Each row was made from one path, in order. Every step used is in the known rows, and no mark comes twice. Write each row's path.
In the rows, zero is written as 128.
Known rows
B-L-H-Z: [135 134 115 101 140 158  86 174 147 121 140 127 183 159 134 214 138  94
 153 174 127 117 185 110]
K-N-Z-H: [149 123 107 132 139 157 133 200 125  84 104 102 119 106  83 136 148 142
 157 131 120 148 107 109]
K-N-Z: [136 123  99 146 121 150 132 175 130  87 133  95 135 115 109 119 127 126
 133 102 115 155 129 141]
L-H-Z-B-P: [158 109 126  97 138 114 105 173 149  98 108  95 154 151 105 175 147  84
 191 137 132 122 167  93]
H-Z-B-P-G: [136 112 110  95 125 114 118 149 184 138  92  51 111 147 118 154 134  80
 178 132 150  96 128  94]
J-N-Z-B-P-H: [157 137 165  94 128 140  58 201 168 135 130  24 142 100  58 110 202  90
 202 123 154 124 132  84]
D-H-Z-B-L: [149 121  98  80 182 145  87 135 162 138  97  97 135 129 133 196 136 112
 172 182 163 154 178  86]
B-P-H-Z-L: [126 135  69  83 139 107  95 154 147 181 120  58 155 133  80 171 181 116
 191 183 186 110 141 104]
K-N-Z-B: [152 116 125 117 138 122 129 189 141  69 114  82 126 119 101 103 120 116
 140  92 118 164 123 113]
D-H: [134 121  98 129 149 150 118 115 143 135 113 133 104 109 138 164 134 144
 146 156 139 152 143 128]
L-H-Z-B-P-G: [154 114 128  87 120 117 104 194 192 117  94  72 132 159 122 187 132  74
 193 146 137  97 144  88]
K-N-H-Z: [158 121  88 127 138 113 143 150 101  74 131 107 192 124 100 155 156 139
 175 139 131 183 192 172]
G-P-H-Z: [156 135 106 107 101  97 117 135 130 150 124 100 174  98  96 169 219 132
 182 156 141 114 152 142]
D-C: [152 148 142 151 144 117 133 108 162 147  96 134 121 127 104 127 132 141
 135 126 141  90 135 126]
P-H-Z-L: [144 135  81  80 135  88 123 157 147 174 121  87 172 119 100 166 194 131
 173 177 185 146 145 108]
D-H-Z-L: [149 113  53 102 173 116 131 121 159 167 112 105 128 103 141 192 163 153
 168 182 172 174 165 106]
N-J: [ 93  99 122 148 155 138 109 151 116 129 137  85 112 127  99 118 143 148
 131  92 128 126 110 132]
C-E: [130 147 118 134 154 136 143 140 132  98 138 134 123 136 114 159 106 137
 151 115 111 122 137 157]
Z-B-L: [134 149 165  89 164 126  83 146 143 128 119 104 128 156 136 140  97 109
 133 150 133 116 125  89]
C-N-Z-B: [128 105 156 127 141 129 130 189 177 102 112  75 117 111  97  91 125 107
 132  79 107 129 151  93]
B-L: [113 152 139 116 156 159  86 138 135 142 140 120 135 149 135 153  99 117
 123 163 128 101 138 114]
B-P: [115 126 122 133 132 149 108 124 129 133 127 100 111 140 109 131 112 117
 148 134 136  99 124 124]
J-N-Z-B-L-H: [170 150 197  94 153 166  45 238 185 105 153  75 160 131 125 156 157  90
 170 146 117 134 159  73]
K-N: [147 126 119 125 112 121 136 133 124  91 122 139 151 131 122 125 103 130
 145 128 139 144 134 148]

Which path is each row?
[162 143 170 119 196 113 101 151 193 122  85  81 181 138  71 142 136 116
 174 144 136  95 230 108] => D-C-N-H-Z-B-L
[158 140 104 120 140 127 112 226 153  95 136 104 143 129 125 163 123 141
 148 141 125 159 135 119] => K-N-Z-L-H
[153 146 135  99 141 104 107 178 150 135 139 135 140 143 149 171 128 140
 145 165 135 131 131 102] => Z-L-H
[145 100  64 122 144 145 133 116 149 138 113 116 136 101 132 185 167 134
 166 157 156 172 179 128] => D-H-Z
[160 124 133 159 157 113 150 129 171 121  98 104 181 111  69 136 166 135
 171 125 130 110 230 146] => D-C-N-H-Z
[137 104 114 102 145 110 123 130 141 123 104  72 132 137  95 141 150  95
 176 123 147 126 151  96] => H-Z-B-P
[141 128 130  81 166 120 101 145 152 132 118  90 158 148 121 162 134  94
 149 150 147 130 162  87] => H-Z-B-L
[112 143 118 111 118 137  86 146 128 152 114  92 134 133  82 136 145 107
 168 154 154  87 122 122] => B-P-H
[144 144 136  87 193 120  93 162 121 116 127  76 170 148 115 159 150 116
 163 163 127 152 189 109] => N-H-Z-B-L
[142 122  82 101 143  96 139 136 151 161 132 100 147 125 130 159 162 139
 152 153 162 154 146 109] => H-Z-L
[139 135 116 102 136 132  91 204 139  99  98  42 132 127  58 116 137  95
 186 118 147 126 114 108] => K-N-Z-B-P-H
[166 126 151 127 136 169 103 195 156 127 128  83 127  87  88 128 215 141
 170 135 133 141 119  84] => J-N-Z-H
[174 130 157  91 137 113  88 173 186 121 124  29 154 127 101 147 187 100
 217 147 148 132 171 111] => J-N-H-Z-B-P-G
[133 122 116 132 153 166 124 189 131 127 109  96  96 105  90 138 176 144
 142 132 115 133  98  87] => N-Z-H
[158 119 118  68 130  80 120 161 139 132  96  88 172 123  85 144 190 103
 181 144 164 147 149  99] => P-H-Z-B
[176 144 147 114 135 137  85 223 187 133 168  85 154 107 128 157 183 132
 168 148 133 155 149  92] => J-N-Z-L-H
[155 104 119  91 138  89 138 139 143 116 105  99 151 125 113 138 160 110
 159 119 146 157 156 101] => H-Z-B
[147 137  86 106 174  90 129 150 122 142 142  85 162 123 120 161 178 157
 161 167 144 173 172 132] => N-H-Z-L
[133 141 146  83 140 104  89 155 136 135  93  75 126 140  74 122 141  97
 183 139 157  99 108  92] => Z-B-P-H
[139 102 137 116 162 111 118 154 147  92 109  56 162 132  74 122 147 101
 190 122 123 125 209 119] => C-N-H-Z-B-P
[175 106 135  87 130  92 128 181 149  92 113 120 167 140 121 171 161  99
 175 132 131 152 170  94] => L-H-Z-B
[155 158 132 154 163 121 145 125 169 119 110 136 118 136  86 154 111 148
 163 111 126  85 148 155] => D-C-E
[134 130 156  96 181 128  97 164 156 102 121  78 185 139 101 145 129 107
 166 147 124 131 221 110] => C-N-H-Z-B-L
[160 144 151 101 159 155  69 240 152  62 123  92 150 156 119 164  89  98
 153 140 108 138 146  97] => K-N-Z-B-L-H
[123 137 126 102 147 138  79 195 143 135 108  35 108 123  64 117 165  97
 170 118 137 112 110  92] => N-Z-B-P-H
[154 145 184 101 161 164  56 192 180 127 149  51 138 118 117 122 158 102
 151 129 132 138 141  77] => J-N-Z-B-L
